Each row comes from the steps of one path. Every step used is in the known rows, and no mark comes twice. Write the path behind each row, first mark first.
Known rows:
megu-diba: [ 0.34 -0.69 -1.11 -2.76  2.68 -1.14 -0.45 -0.69 -1.81 -1.37  1.94 -3.23
  3.36  0.67  0.79  2.89 -1.32 -2.85 -0.10  0.83  0.89  2.83  0.79]
diba-folu: [ 2.74 -0.88 -2.00 -2.11  3.10  0.73 -0.88 -1.80 -2.12 -0.77  3.23 -4.44
  3.76  0.18  0.88  3.03 -1.22 -2.08  0.22  1.47  1.58  2.54  0.92]
bubi-diba-megu-golep: [-2.13 -1.07 -0.02 -0.12  2.61 -2.93 -1.44  0.99 -0.39 -1.30  2.50 -2.32
  3.61  4.16 -0.76  3.21 -1.18 -2.98 -0.01  1.60 -2.06  1.26  0.61]
pupe-tilig-diba-megu-golep-bubi: [ 1.03 -1.85  1.33 -0.91  2.07  2.88  3.26  0.30  0.51 -1.66  1.76 -5.73
  5.70  7.13 -0.56  3.90 -4.57 -0.33  0.49  0.29  0.22  3.20  2.19]
diba-megu-golep-zisis: [-1.84 -2.21 -0.18 -1.30  3.44  0.53 -1.31  0.06 -0.47 -1.09  3.54 -2.51
  4.08  4.28  0.09  3.39 -2.17 -2.66 -0.67  0.99 -1.27  0.89  1.99]
megu-golep-bubi-diba: [-2.95 -0.88 -0.64 -0.37  0.84 -2.72 -1.22  1.69 -2.03 -1.58  2.81 -1.69
  4.16  2.29  0.29  3.14 -2.06 -1.32  0.08  0.55  0.75  2.59  0.81]
tilig-diba: [ 3.84 -0.60 -0.74 -1.43  2.64  0.44  2.19 -0.38 -0.24 -1.08  1.88 -4.53
  2.56  1.78 -0.02  3.73 -3.00  0.23  0.48  0.49  2.93  3.46  0.71]
diba-tilig: [ 2.61 -0.97 -0.64 -0.92  1.79 -1.66 -0.63  0.30 -4.17 -1.85  1.21 -3.05
  3.45  1.03  0.03  4.28 -1.43 -1.37 -0.44  0.42  0.83  1.63  0.14]
tilig-diba-megu-golep-zisis-pupe: [ 2.27 -1.59  0.37 -1.84  4.23  0.82  2.99  1.52  2.03 -1.14  2.31 -2.71
  4.67  7.81  0.12  4.01 -1.66 -1.89  0.56  1.11 -1.06  0.09  3.02]
tilig-diba-megu-golep: [ 1.99 -1.75  0.81 -1.28  4.64  0.87  1.03 -0.21  1.01 -1.41  1.28 -5.42
  3.85  5.61 -0.18  3.89 -2.97 -1.12  0.18  1.20  0.67  2.86  1.39]
zisis-diba-megu-golep-bubi: [-2.00 -2.31  0.24 -3.49  3.28  2.09 -1.21  3.14 -4.02 -1.34  1.05 -3.73
  4.93  3.42 -0.85  3.32 -4.49 -1.47 -0.13  0.73 -0.75  2.84  2.08]
golep-bubi-diba: [-1.66 -0.30 -1.38 -0.16 -0.16 -2.67 -0.21  1.38 -2.55 -1.39  2.91 -1.73
  3.18  0.27  0.14  3.16 -1.79 -0.62  0.10  0.24  0.83  2.94  0.93]
golep-megu: [-0.79 -0.94 -0.51 -1.06  1.31 -0.05  0.41 -0.12 -2.51 -1.38  2.96 -3.33
  2.68 -1.35 -0.27  2.72 -1.26 -1.73  0.49  0.71  0.80  1.67  0.86]
zisis-golep-bubi-diba-folu: [-1.26 -0.28 -2.87 -3.38  0.05 -0.74 -1.46  1.62 -3.93 -0.80  4.39 -2.58
  5.46 -1.84  0.56  2.70  0.43 -1.01  0.78  0.01  3.29  4.19  1.38]
pupe-bubi-golep-zisis-diba: [ 0.43 -0.84 -0.46 -3.00 -0.15 -0.31  1.03  2.17 -5.00  0.20  3.76 -0.76
  1.45 -1.02 -2.81  3.48 -5.57 -1.24 -1.27  0.45  1.81 -0.14  0.31]
zisis-pupe-bubi-diba: [ 2.03  1.16 -0.44 -0.64  0.83 -4.07  3.09  2.67 -3.09 -0.56  3.09  0.03
  1.42 -0.67 -1.71  3.84 -1.97 -2.64  0.95  1.61 -1.99 -1.58  0.90]
tilig-diba-megu: [ 3.07 -1.13  0.17 -1.05  3.63  0.68  2.04 -0.24  0.64 -1.15  1.46 -5.44
  2.93  3.50 -0.26  3.83 -2.63 -0.43  0.20  0.91  0.45  3.10  1.42]
pupe-tilig: [ 2.18 -0.53 -1.05 -0.81  0.58  1.38  2.11 -0.67 -1.72 -0.84  2.96 -3.18
  2.80  1.07 -1.53  3.30 -3.75 -1.48  0.48  0.78  0.24  1.01  0.25]
bubi-diba-megu: [-0.81 -0.51 -0.62  0.14  1.66 -3.12 -0.43  0.87 -0.88 -1.01  2.86 -2.43
  2.53  2.20 -0.83  3.18 -1.08 -2.26 -0.04  1.26 -2.29  1.64  0.73]
zisis-pupe-tilig-diba: [ 6.36  0.03 -0.29 -1.23  1.19  1.72  6.37  0.84  0.71 -1.00  1.72 -3.52
  3.19  4.64 -1.45  3.90 -3.28 -0.73  1.77  0.86  0.62  0.02  1.33]
pupe-tilig-diba-folu: [ 6.08 -0.56 -1.19 -1.93  1.30  2.61  3.83 -2.11 -0.17 -0.86  3.27 -5.83
  5.08  3.97 -0.07  3.24 -3.13 -0.76  0.83  0.60  2.44  3.62  0.87]
bubi-diba-megu-golep-zisis-pupe: [-1.64 -0.89 -0.46 -0.62  2.33 -2.98  0.46  2.61  0.37 -1.00  3.71  0.36
  4.17  6.40 -0.36  3.32 -0.14 -3.69  0.29  1.46 -3.94 -1.31  2.25]
megu-golep-zisis-pupe: [ 0.61 -1.19 -1.01 -1.90  2.99  0.04  0.85  1.59 -0.44 -0.99  3.16 -0.36
  3.55  3.82  0.03  3.57 -1.55 -2.70  0.50  1.28 -0.36 -1.43  2.03]
zisis-golep-bubi-diba-megu: [-3.41 -0.64 -1.23 -2.02  0.44 -1.08 -0.87  3.19 -2.66 -0.99  3.07 -2.16
  3.89 -0.66 -0.93  3.29 -0.15 -0.86  0.54 -0.03  0.49  3.06  1.70]

Which path is each row?
[ 2.81  0.14  0.33 -0.67  1.84 -1.80  2.84  1.04 -2.04 -0.23  1.85 -1.61
  0.11 -0.72 -2.43  4.31 -2.65 -2.31  0.22  2.25  1.03 -3.73  0.44] -> zisis-pupe-bubi-golep
[ 0.85 -2.07  0.33 -1.62  3.72  1.01  0.99 -0.05  1.36 -1.17  3.03 -3.87
  4.64  6.41  0.36  3.65 -2.69 -1.18 -0.40  0.42  0.50  2.76  2.17] -> tilig-diba-megu-golep-zisis
[ 1.23 -1.63 -2.25 -3.79  0.76  1.14 -0.98  0.44 -3.21  0.05  3.85 -2.42
  3.62  2.29 -0.74  2.57 -2.89 -1.77 -1.06  0.77  3.19  1.60  0.62] -> bubi-golep-zisis-diba-folu
[ 1.61 -0.90 -0.56 -2.44  2.07 -2.62 -0.94  0.10 -4.05 -2.25  0.93 -3.05
  4.81  2.13  1.18  3.74 -0.33 -2.93 -0.76  0.20  0.46  2.97  0.51] -> megu-diba-tilig
[-1.48 -1.13 -0.10 -0.11  0.29 -4.32 -1.70  2.25 -4.23 -2.53  1.63 -1.61
  5.73  3.67  0.63  4.02 -1.11 -1.36 -0.47 -0.10  0.63  2.84  0.56] -> megu-golep-bubi-diba-tilig
[ 4.32 -0.86 -0.04 -1.12  1.31  2.16  6.30  0.94  1.86 -0.68  3.02 -2.85
  4.41  7.32 -1.16  3.87 -2.76 -1.48  0.92  0.55 -2.00 -0.13  2.97] -> golep-zisis-pupe-tilig-diba-megu
[ 2.33  0.02 -0.53 -1.72  1.93 -0.75  3.22  1.64 -3.07 -0.28  4.14 -0.14
  2.11 -0.70 -0.96  4.00 -2.93 -2.42  0.26  1.11 -1.19 -2.01  2.25] -> golep-zisis-pupe-bubi
[-2.25 -1.16  0.07 -1.74  0.63 -1.99 -0.18 -0.77 -1.21 -1.55  2.37 -3.33
  2.77  0.69 -0.14  2.33  0.16 -3.17 -0.45  0.91  2.50  1.06  0.25] -> bubi-golep-megu-diba
[ 0.04  0.02  1.14 -0.50  2.95 -3.67  1.86  2.73 -1.85 -0.87  2.76 -0.85
  2.79  3.12 -1.90  4.02 -1.88 -3.97  0.69  2.35 -4.38 -2.33  1.57] -> zisis-pupe-bubi-diba-megu-golep
[-1.01 -1.25 -0.77 -2.65  1.20 -1.20 -0.96 -2.19 -1.21 -1.37  3.21 -4.62
  4.42  1.19  1.14  1.97  1.30 -4.01 -0.40  1.40  2.99  1.87  0.73] -> bubi-golep-megu-diba-folu
[ 5.27 -0.80 -1.39 -2.31  3.28  1.28  1.42 -1.92 -0.36 -0.92  2.71 -5.84
  4.34  2.46  1.12  3.33 -1.90 -0.53  0.48  0.93  3.51  4.30  1.08] -> tilig-diba-folu
[-0.76 -0.53  1.05 -0.26  0.18 -1.67  1.61 -0.24 -3.36 -0.72  3.32 -3.03
  1.01 -2.90 -2.20  3.35 -2.47 -1.93 -0.40  1.30  2.04 -0.96  0.00] -> pupe-bubi-golep-megu
[ 1.26 -0.16 -2.31 -1.20  1.26 -2.54 -0.98 -0.73 -1.92 -0.74  3.98 -2.67
  3.84  0.95  0.70  2.61 -0.28 -2.39  0.25  1.33  0.62  2.82  0.34] -> bubi-diba-folu
[-0.44 -0.74  1.49 -1.59 -0.30 -4.26  0.79  0.14 -5.49 -2.10  2.10 -2.96
  3.69 -0.32 -0.66  3.67 -0.37 -3.65 -1.34  0.44  1.33  0.39  0.01] -> pupe-bubi-golep-megu-diba-tilig
[-2.50 -2.19  0.63 -1.11  3.71  0.90 -1.34  0.56 -1.43 -1.65  1.69 -4.33
  4.40  3.25  0.19  3.69 -2.58 -1.67 -0.15  1.13 -0.42  2.02  2.16] -> diba-megu-golep-bubi
[ 1.84  0.50 -1.19 -1.37  0.97 -3.15  0.39 -0.39 -3.81 -0.46  4.86 -2.42
  3.39 -1.45 -0.31  3.14 -1.89 -2.70  0.01  1.46 -0.37  1.88  0.41] -> pupe-bubi-diba-folu
[-2.46 -0.84 -0.39  0.26  0.93 -2.45 -0.37  1.59 -1.67 -1.40  2.65 -2.79
  3.64  1.90 -0.01  3.28 -1.50 -1.28 -0.08  0.66 -1.57  2.63  1.64] -> golep-bubi-diba-megu
[-0.24 -1.75 -1.09 -3.40  2.16  1.51 -0.04  2.42 -3.53 -0.45  3.04 -2.04
  3.55  2.43 -1.11  3.01 -3.95 -1.70 -0.65  0.31 -1.73  2.17  1.94] -> golep-zisis-diba-megu
[ 4.00 -0.97  0.38 -0.57  1.66  2.13  4.40 -0.67  0.88 -1.01  2.11 -5.54
  3.71  5.08 -1.45  3.76 -3.84 -0.72  0.59  0.59 -0.48  2.43  1.20] -> pupe-tilig-diba-megu
[ 4.21 -1.08  1.14 -1.13  3.29  2.16  5.28  1.02  2.02 -1.27  1.05 -4.33
  4.55  8.41 -1.63  4.09 -3.03 -2.12  1.50  1.52 -1.87 -0.63  2.05] -> zisis-pupe-tilig-diba-megu-golep
[-0.21 -1.74 -0.11 -1.53  4.15  0.29  0.59  1.57  0.28 -0.99  3.05 -1.35
  3.96  5.51 -0.22  3.68 -1.10 -3.42  0.24  1.70 -2.73 -1.68  2.86] -> diba-megu-golep-zisis-pupe
[-0.89 -1.37  0.53 -1.34  0.03 -3.71 -0.61 -0.17 -3.28 -2.48  1.14 -3.20
  4.16  2.07  0.27  3.25  1.15 -3.36 -1.06  0.27  2.16  1.25 -0.16] -> bubi-golep-megu-diba-tilig
[ 1.21 -0.90 -1.22 -0.60  1.04 -1.12  1.53  0.89  0.24 -0.32  2.87 -0.41
  1.36  2.56 -0.97  3.62 -1.11 -1.97 -0.16  1.40  1.49 -2.75  1.18] -> bubi-golep-zisis-pupe
[ 3.59 -0.10 -0.84 -1.06  1.12  1.19  4.08  0.86 -1.08 -0.78  2.24 -2.10
  2.78  2.42 -1.77  3.63 -2.63 -2.27  1.45  1.37 -1.32 -1.74  1.18] -> zisis-pupe-tilig
[-0.48 -1.34  0.44 -2.65  0.96 -0.13  0.89  2.26 -4.23  0.17  3.45 -1.73
  1.72  0.74 -3.10  3.57 -5.19 -1.97 -1.58  0.89 -0.58 -0.50  1.02] -> pupe-bubi-golep-zisis-diba-megu
[ 1.28 -0.32  0.31 -0.40  1.27 -1.59  0.87 -0.55 -2.69 -0.28  2.72 -2.79
  0.27 -2.02 -2.28  4.02 -3.68 -1.45 -0.73  1.60  2.52 -0.98 -0.54] -> pupe-bubi-golep
[-0.89 -1.98 -0.64 -2.42  1.07  0.45 -0.39  1.92 -2.05 -0.15  2.67 -1.98
  2.29  3.12 -2.11  3.08 -3.62 -1.63 -1.32  0.69  0.22  0.38  0.94] -> bubi-golep-zisis-diba-megu
[-0.44 -1.32 -1.23 -0.41  0.54 -0.99 -0.51 -0.69 -0.44 -0.44  3.72 -1.64
  1.46  1.26 -0.90  3.32 -1.97 -1.23 -1.06  0.70  2.92 -0.11  0.25] -> bubi-golep-zisis
[ 2.79 -1.52  1.02 -1.00  2.73  2.26  3.35 -0.56  1.31 -1.30  1.87 -5.47
  4.75  7.16 -1.40  3.80 -4.07 -1.37  0.53  0.92 -0.39  2.15  1.17] -> pupe-tilig-diba-megu-golep
[ 4.66 -0.54 -0.52 -0.60 -0.69  0.79  6.14  0.56  2.33 -0.39  2.97 -1.85
  2.76  6.35 -1.96  3.82 -2.98 -0.60  0.52  0.47  2.28 -1.69  1.12] -> bubi-golep-zisis-pupe-tilig-diba
[-0.17 -1.41 -1.58 -2.82  0.10  0.21 -0.28  1.82 -3.05 -0.17  2.99 -1.12
  1.85  1.39 -1.98  2.92 -3.95 -0.97 -1.07  0.26  2.72  0.80  0.21] -> bubi-golep-zisis-diba
[ 0.53  0.64 -0.41 -0.40  0.36 -4.03  1.23  1.03 -3.79 -0.59  3.84 -1.12
  1.58 -1.99 -1.50  3.50 -2.97 -1.84  0.03  1.01 -0.68  1.20  0.03] -> pupe-bubi-diba
[-2.58 -0.15 -2.09 -2.36 -0.64 -1.56 -0.65  3.13 -3.61 -0.95  3.37 -1.20
  3.61 -2.43 -0.68  3.14 -0.63 -0.20  0.75 -0.49  2.81  3.25  0.93] -> zisis-golep-bubi-diba
[-0.41 -0.53 -0.75  0.21 -0.68 -4.45 -0.79  2.04 -4.71 -2.22  1.84 -1.76
  4.69  1.62  0.52  3.96 -0.83 -0.76 -0.47 -0.41  0.52  3.06  0.54] -> golep-bubi-diba-tilig
[-0.37 -0.49 -2.15 -1.12  0.50 -1.94 -1.09  0.13 -2.59 -1.19  3.88 -2.99
  4.92  0.81  1.34  2.74 -0.69 -1.43  0.22  0.67  1.25  3.82  1.43] -> golep-bubi-diba-folu
[ 1.20 -1.66 -1.01 -2.52 -0.53 -1.33 -0.86  2.45 -5.17 -1.01  1.85 -1.02
  3.49  2.90 -1.55  3.83 -3.05 -1.04 -1.70 -0.41  2.08  0.87 -0.10] -> bubi-golep-zisis-diba-tilig
